Known rows, with every way that one mark hangs from another
borap[gasom]: [ 1.33 -0.04  0.19  0.96  0.63  0.66  1.37  1.46 -0.47 -1.91  0.99  1.51
  1.61 -0.13 -0.06 -3.03 -2.08 -1.21]
koruk[dasu[gasom[borap[sudu[nefuton[resod[tizuv]]]]]]]: [ 0.37 -1.99 -2.46  2.33  0.60  0.81 -1.18  2.92  0.18  6.53  0.40  0.38
 -0.23  1.80 -0.63 -2.35  0.19 -2.02]
gasom[borap feminib[sudu[nefuton[resod]]]]: [ 1.71  3.02  1.98  3.47 -0.36  1.45  1.88  4.41 -0.07  4.80  1.76 -1.95
 -4.75 -7.34 -4.02  1.16  2.05 -0.39]
zekil[sudu[nefuton[resod]]]: [ 1.15 -4.52  0.27  0.96 -0.63 -0.50 -2.16  2.46 -1.13  2.60  4.03 -1.28
  0.03 -1.39  1.51 -2.49 -0.07 -2.11]
borap[gasom[feminib] sudu[nefuton]]: [ 4.04  0.18 -0.87  3.32  0.84  0.65 -0.35  3.13 -0.11  1.42  3.53  0.92
  2.30 -2.18 -2.15  2.60 -1.90 -2.90]
nefuton[resod sudu]: [-0.96 -3.64  1.90  0.57  0.35 -1.53 -0.89  0.95 -0.74  1.38 -1.34  1.95
 -0.40  2.08  5.08 -2.29 -2.65 -0.45]
radu[gasom[borap[sudu] feminib] koruk[dasu]]: [-0.57 -2.92 -1.52  2.29 -1.16  2.44  1.19  2.96  2.13 -2.88 -0.61 -0.67
 -3.27 -1.75 -4.28 -1.67  0.26  0.16]
koruk[dasu[gasom]]: [-0.81  0.54 -3.94  0.64  0.98 -0.41 -1.85  1.26  1.29  2.51 -2.21  1.62
  0.20  3.12  1.04 -2.27 -0.71 -0.87]
koruk[dasu[gasom[borap feminib]]]: [-0.32  3.14 -2.74  2.41  1.26  0.85 -0.20  2.22  1.45  3.10 -2.28  0.22
 -1.79 -0.55 -2.21  1.99  1.22 -0.15]
feminib[sudu[nefuton[resod[tizuv]]]]: [ 0.23 -1.56  0.50  0.57 -0.63 -0.11 -1.15  3.46 -0.64  6.52  1.94 -0.15
 -1.38 -2.71  0.53 -7.75 -0.75 -1.35]
gasom[feminib[sudu]]: [-0.58  3.19  0.03  0.92  0.53  0.01 -1.38  1.90  0.60  2.11 -1.38  0.51
 -2.58 -5.24 -1.27  0.05  0.02  1.16]
dasu[gasom[borap[sudu[nefuton]]]]: [ 0.31 -2.29 -1.26  2.29  1.34  0.64 -0.37  2.83  0.02  1.66  2.10  1.76
 -0.04 -1.54 -1.03  0.44  0.28 -2.12]
radu[gasom[borap[sudu[nefuton[resod]]]] koruk[dasu]]: [ 0.58 -6.68 -1.14  2.22 -2.13  1.94  1.76  3.83  1.32 -1.29  1.92 -0.89
 -2.73  1.36 -2.22 -6.00 -0.32 -2.14]
sudu[nefuton[resod]]: [ 2.61 -0.32  1.14  2.04 -0.66 -0.47  1.16  2.13 -0.01  4.42  1.57 -2.46
 -0.42 -0.67 -0.66  0.13  0.14 -2.99]
radu[gasom[borap feminib] koruk[dasu]]: [-1.31 -0.66 -0.99  2.23 -1.14  2.57  2.63  3.05  2.55 -2.70 -1.94 -2.17
 -3.97 -2.49 -5.40 -1.98  1.14  0.69]
radu[gasom[borap feminib[sudu[nefuton]]] koruk]: [-0.87 -1.25  0.32  2.25 -1.17  2.25  2.81  4.86  1.98 -2.02  0.42 -1.72
 -4.53 -6.72 -5.44 -4.71  0.97  0.10]
radu[koruk]: [-2.11 -2.71  0.09 -0.21 -1.21  1.10 -0.98  0.78  1.78 -2.56 -1.72 -0.67
 -1.09  1.60  0.64 -3.69 -0.88 -0.03]
dasu[gasom[borap[sudu] feminib]]: [-0.52  0.76 -0.36  2.88  2.20  0.96 -0.55  2.03  0.51  0.89 -1.48  1.76
 -1.29 -4.60 -2.44  3.85  0.57 -0.24]

Rows
[ 2.75 -3.11  1.33  2.63 -0.90  1.34  1.21  2.40 -1.25  2.46  4.79 -0.69
 -1.42 -0.76 -1.47  1.69  0.98 -2.18]  gasom[borap[sudu[nefuton[resod]]]]
[-2.63 -0.37 -2.71  1.07  0.00  0.85 -2.34  1.94  3.37 -0.07 -4.62 -0.01
 -1.52  2.04  0.14 -3.07 -0.91 -0.30]  radu[koruk[dasu[gasom[feminib]]]]
[-1.79 -3.89 -2.46 -0.07 -1.40  0.94  0.68  1.82  2.42 -3.46 -1.89 -0.29
 -1.39  1.88 -1.31 -7.37 -1.03 -0.28]  radu[gasom koruk[dasu]]
[-1.13  1.91  0.83  3.17  1.89  1.12  0.32  4.30  0.46  6.04 -1.78  0.06
 -2.66 -7.66 -3.22 -1.44  0.89 -0.55]  dasu[gasom[borap feminib[sudu[nefuton[resod[tizuv]]]]]]
[-1.24 -6.98  0.30  1.01 -1.35  2.21  1.94  2.25  0.82 -5.50  1.30  0.33
 -2.04 -1.50 -2.50 -4.87 -0.45 -0.23]  radu[gasom[borap[sudu]] koruk]
[ 4.19 -0.66  0.91  4.00  0.72  0.29  0.11  3.26 -0.38  2.27  2.37  0.77
  1.42 -2.48 -1.19  1.97 -2.71 -3.63]  borap[gasom[feminib] sudu[nefuton[resod]]]
[ 2.32  0.88  2.14  3.94  0.11  2.13  1.18  2.76 -0.60  5.38  1.89 -2.68
 -1.92 -5.51 -4.96  5.74  2.06 -0.59]  gasom[borap[sudu[nefuton[resod[tizuv]]]] feminib]
[-2.17 -3.63  2.38  0.09  0.70 -0.58 -1.19  0.71 -1.10  4.12 -2.13  1.01
  0.43  1.12  4.12 -4.19 -2.21  0.69]  nefuton[resod[tizuv] sudu]
[ 1.51  1.19  1.06  2.89  0.30  1.82  0.69  1.44 -0.34  0.78  1.38 -0.49
 -2.27 -4.51 -3.80  7.09  1.64  0.68]  gasom[borap[sudu] feminib]
[ 0.58  1.19 -0.86  3.50  1.97  0.79 -0.23  3.14  0.79  2.70  0.09  0.65
 -0.91 -5.01 -3.28  4.63  0.87 -1.47]  dasu[gasom[borap[sudu[nefuton]] feminib]]
[-0.38  2.01  0.56  3.50  1.61  0.46  0.52  4.35  0.66  4.18 -1.36  0.54
 -3.25 -6.87 -2.62 -0.14  0.65 -1.20]  dasu[gasom[borap feminib[sudu[nefuton[resod]]]]]
[-1.84 -0.52 -2.75  1.85 -0.66  1.44 -1.75  4.43  2.99  2.20 -1.29 -0.48
 -3.03  0.31 -1.29 -5.14  0.14 -1.03]  radu[koruk[dasu[gasom[borap feminib[sudu[nefuton]]]]]]
[-2.42 -0.35 -2.09  1.72 -0.20  1.70 -1.14  2.47  2.98 -0.16 -3.49 -0.44
 -2.50  1.17 -1.22 -2.05  0.05 -0.17]  radu[koruk[dasu[gasom[borap feminib]]]]
[ 1.94  3.08 -0.24  2.31  0.79  0.71  0.67  3.92  0.20  1.42  1.45  0.79
 -0.16 -4.48 -2.01 -2.11 -1.59 -1.35]  borap[gasom[feminib[sudu[nefuton]]]]
[-3.42 -0.82 -3.13  0.64 -0.19  0.71 -3.28  2.78  3.19  0.63 -3.99  1.23
 -2.30  1.19  0.97 -6.40 -1.50 -0.11]  radu[koruk[dasu[gasom[feminib[sudu]]]]]
[ 2.68 -3.98  0.12  1.67 -0.53 -0.51 -1.42  1.55 -0.74  3.33  3.21  0.34
  0.82  0.97  0.86  0.31 -1.41 -3.04]  borap[sudu[nefuton[resod]]]
